Each row comes from the steps of one path. Every step used is in the known rows, and no mark comes twice. Write the path behind each row, first mark first.
Known rows:
tufum, binab, vomoz, voril: 1 -40 4 -7 -25 -40 -27 7 -30 -25 22 10 -28 -6 7 13 -19 -5 42 10 19 -78
 30 -5
binab, vomoz, voril, tufum, sosiz, moriro: 22 -56 20 16 10 -15 -30 14 10 35 21 2 20 0 24 -10 -21 5 22 1 -5 -37 52
 -10
tufum, binab, vomoz: -6 -47 -4 -2 -33 -1 -41 11 -9 -20 15 12 -14 -4 11 21 -23 -11 49 7 -10
 -66 13 -26
vomoz, voril, tufum, sosiz, binab: -30 -42 11 -17 -12 2 -30 -2 -10 18 34 53 13 2 1 -20 25 29 33 -6 -12 -35
 22 0
tufum, binab, moriro: -20 -34 14 -14 -48 7 -24 4 -11 -30 22 14 -34 9 -9 22 -6 -14 38 -21 9 -66
 21 -28
moriro, tufum: 23 3 -19 6 15 -7 22 -3 9 -9 26 38 -24 8 1 36 11 -6 -13 -17 -1 -16 3 -9
binab, moriro, tufum: 15 -10 11 -4 -14 14 23 -1 14 -15 50 24 -33 18 -2 43 -15 -11 -9 -29 32
 -31 13 -24
tufum, sosiz: -12 -13 8 4 -4 42 -11 -23 5 21 21 22 2 15 7 -8 8 -10 15 1 -25 -30 9 -22
voril, tufum, sosiz: -26 -32 -2 8 3 35 -49 1 14 31 23 23 9 3 11 -9 -3 8 15 -19 -43 -17 10 -31
binab, moriro, tufum, sosiz, vomoz, voril: 26 -3 6 2 -14 0 51 -16 22 -2 53 5 -31 23 -18 -25 9 -12 -15 -15 42 -25 21
 -6
vomoz, moriro, tufum, binab: -9 -23 -35 0 -3 -30 5 15 -22 -23 7 30 -38 -41 -20 20 18 -17 -15 -10 -8
 -34 7 -12
binab, vomoz: 6 -33 -4 -2 -17 19 -22 -10 9 -5 25 11 0 13 19 24 -36 -5 17 9 -4 -49 0
 -32
voril, binab, moriro, tufum, sosiz, vomoz: 12 -4 -7 1 -5 40 12 -38 43 -8 51 4 4 16 -15 -29 35 -27 -8 -19 3 -15 12
 17
tufum, sosiz, voril: -28 -39 -18 5 -14 44 -16 -46 33 33 7 6 6 22 16 -39 22 1 24 -3 -52 -20 -1
 -26
tufum, binab: -12 -23 -15 -3 -18 -12 -26 3 -16 -24 -1 26 -24 -3 -5 14 16 -7 32 -9 -21
 -53 12 -15
sosiz, binab, moriro, tufum: 3 -27 15 -22 -35 18 28 -1 7 -22 52 58 -16 17 -10 37 13 6 15 -19 34 -36 7
 -15
moriro, tufum, binab: 10 -10 -20 7 -1 -24 2 17 -10 -24 15 37 -34 -11 -8 33 22 -10 16 -18 -8
 -34 19 -3
vomoz, tufum, binab, moriro: -24 -17 3 -22 -47 -4 -24 13 -25 -27 22 31 -30 4 -27 42 -13 -3 27 3 -3
 -44 10 -26
voril, vomoz, moriro, tufum: 4 -15 -35 -19 38 -19 31 25 18 -20 19 -1 -39 -24 -6 25 7 15 -58 2 -2 -29
 -6 -9
moriro, tufum, sosiz: 9 0 4 14 13 28 18 -7 14 21 38 31 -9 5 4 8 13 -11 1 -9 -8 -9 14 -11
voril, moriro, tufum, binab, vomoz: 14 -53 -19 -2 -12 -21 -3 59 19 -17 -2 -2 -20 -35 -6 48 -5 -10 6 8 -6 -29
 26 -13
voril, moriro, tufum, binab: 9 -30 -27 -4 3 -30 14 50 11 -21 -16 12 -27 -31 -20 42 33 -9 -11 -3 -18
 -16 24 1
binab, moriro, tufum, sosiz: 2 -13 32 4 -16 47 18 -7 20 15 61 16 -21 18 1 17 -9 -16 6 -22 24 -25 24
 -26
moriro, tufum, sosiz, voril, binab: -11 -23 -25 9 17 32 -15 -53 44 22 34 15 18 7 12 -31 56 -10 10 -14 -48 -3
 13 26
vomoz, tufum, binab: -15 -7 -27 -11 -19 -21 -24 9 -29 -23 -1 44 -20 -9 -26 33 12 1 20 18 -35
 -29 3 -12
moriro, tufum, sosiz, voril, binab, vomoz: -5 -47 -15 10 2 42 -28 -43 51 28 48 -1 26 3 27 -25 18 -11 27 1 -36 -16
 14 13
voril, tufum, binab, vomoz: -19 -63 -14 2 -27 -7 -80 35 -2 -10 16 12 -8 -14 14 22 -32 6 48 -14 -31
 -53 17 -34
voril, moriro, tufum: 22 -19 -27 -5 20 -11 30 31 29 -6 -5 14 -15 -14 -10 45 21 -5 -42 -2 -11 2
 9 -6
vomoz, voril, binab, moriro, tufum: 16 -3 14 -16 8 -24 12 -23 -2 -29 66 24 -27 9 -5 28 16 -14 -17 -25 49 -47
 36 39

Write each row's path:
60 -33 3 17 7 -75 21 32 -14 -19 16 16 -23 -13 5 31 5 -12 24 3 29 -53 59
 19
sosiz, moriro, tufum, binab, vomoz, voril
15 -34 -9 8 -19 -16 -13 26 -2 -19 33 21 -27 -12 7 40 -16 -13 33 -3 7 -46
 19 -18
moriro, tufum, binab, vomoz
-24 -34 -6 -28 17 20 34 14 18 2 34 25 -7 -28 -12 -6 35 28 -20 17 -6 -28
 -2 -3
voril, vomoz, moriro, tufum, sosiz, binab
-25 -28 12 -13 -25 45 -4 -25 2 13 26 53 17 11 -4 -15 34 7 38 11 -21 -33
 4 -14
tufum, sosiz, binab
-8 -8 -30 -15 -53 -12 -6 5 -4 -40 6 19 -30 9 -43 8 7 -3 11 8 -15 -30 -8
 -27
sosiz, vomoz, tufum, binab, moriro
-5 -11 27 -3 0 47 -7 -31 22 7 69 16 1 9 1 6 19 -24 6 -21 15 -28 30 18
voril, binab, moriro, tufum, sosiz
-52 -102 -55 -4 -38 -10 -86 11 11 6 -2 -9 -5 -36 15 -18 -24 8 26 -11 -59
 -47 -5 -48
sosiz, voril, tufum, binab, vomoz, moriro
-33 -25 -29 -3 -16 33 -18 -39 22 35 8 23 9 16 -3 -21 18 12 13 22 -66 3
 -12 -26
vomoz, tufum, sosiz, voril
3 -19 -16 -10 -16 6 -22 -3 -3 -2 27 29 2 5 1 42 -42 5 6 34 -18 -24 -12
 -32
binab, vomoz, tufum
-9 -15 -11 7 11 25 20 -11 3 22 32 24 -13 -23 -6 -4 7 -18 -31 -1 -9 -11 2
 -19
vomoz, moriro, tufum, sosiz
-5 1 -25 -29 23 -14 4 21 11 -20 9 13 -20 7 -13 38 3 36 -24 29 -30 -23
 -10 -9
voril, vomoz, tufum
9 -19 -4 2 18 21 29 25 36 26 4 5 0 -16 -8 15 24 -10 -27 5 -20 9 20 -9
voril, moriro, tufum, sosiz
46 -12 -17 22 15 -46 24 26 -1 -19 -9 34 -17 -7 -10 32 40 -15 13 -15 -11
 -28 44 10
sosiz, moriro, tufum, binab
0 0 -61 -7 -23 -31 -4 5 -9 -37 -17 31 -20 -1 -41 0 28 2 5 22 -46 -15 -19
 -12
sosiz, vomoz, tufum, binab
3 -12 -34 0 13 -10 22 -2 -3 -8 21 30 -24 -23 -10 24 4 -13 -47 -7 -2 -18
 -11 -17
vomoz, moriro, tufum
-3 -17 9 -4 -8 34 25 -11 8 13 42 63 7 5 -4 2 38 5 24 2 -4 -15 9 -4
moriro, tufum, sosiz, binab
-20 -52 22 -11 -39 56 -18 -18 8 18 40 39 29 12 13 -9 -6 5 56 25 -10 -48
 2 -25
tufum, sosiz, binab, vomoz
-20 -32 -43 -10 4 12 -39 -59 33 -8 5 13 14 15 11 -23 47 0 8 -8 -53 -28
 -5 18
sosiz, voril, binab
-23 -40 -38 7 2 29 12 -30 30 37 21 10 -8 -15 2 -33 23 -9 -22 -5 -37 -3
 -7 -26
vomoz, moriro, tufum, sosiz, voril
-26 -54 -50 0 -4 6 -56 -14 37 14 -3 15 1 14 18 -11 8 22 9 -29 -63 -13
 -10 -35
sosiz, voril, tufum
24 -16 9 18 15 19 9 -15 15 25 -4 17 17 15 7 -11 25 -14 12 4 -28 -25 30
 -10
tufum, sosiz, moriro
58 -2 -17 22 31 -26 41 7 16 -7 3 34 -7 10 1 34 26 -11 -18 -13 -4 -10 28
 3
sosiz, moriro, tufum
22 -28 2 3 -10 -53 0 21 -21 -24 41 21 -40 -13 5 33 -13 -7 27 -2 36 -60
 37 4
moriro, tufum, binab, vomoz, voril
-4 -38 1 -16 -2 27 35 21 28 15 10 39 15 -16 -18 12 50 7 -3 14 -18 3 13 0
voril, moriro, tufum, sosiz, binab
15 -3 -1 -7 37 0 20 23 25 14 -5 4 8 8 -10 11 23 26 -12 42 -39 -11 22 0
voril, vomoz, tufum, sosiz, moriro
22 -41 15 -3 10 -6 27 30 25 26 32 -9 -5 -19 5 17 -10 -5 -18 22 22 -18 38
 2
binab, vomoz, voril, moriro, tufum, sosiz
-8 -30 -21 -4 29 21 18 -1 61 20 24 -16 -16 14 18 -18 29 27 -2 -4 -37 -11
 8 -9
moriro, tufum, sosiz, voril, vomoz
18 -6 -3 9 -20 38 36 -14 39 2 44 6 -20 24 -15 -19 5 -16 -8 -20 13 -12 4
 -25
binab, moriro, tufum, sosiz, vomoz
-37 -54 40 -27 -40 19 -30 -1 -5 13 56 40 2 10 -4 -12 4 22 37 -20 20 -51
 30 -15
vomoz, voril, tufum, sosiz, binab, moriro
-6 -15 19 -27 -8 -11 -17 -37 -9 -29 48 12 -17 17 -3 9 12 -11 -3 -15 35
 -66 30 31
vomoz, voril, binab, moriro
-13 -48 -19 -9 -20 14 -22 -11 -3 -1 20 5 -6 -18 8 12 -43 -13 -14 18 -3
 -52 -13 -40
binab, vomoz, moriro
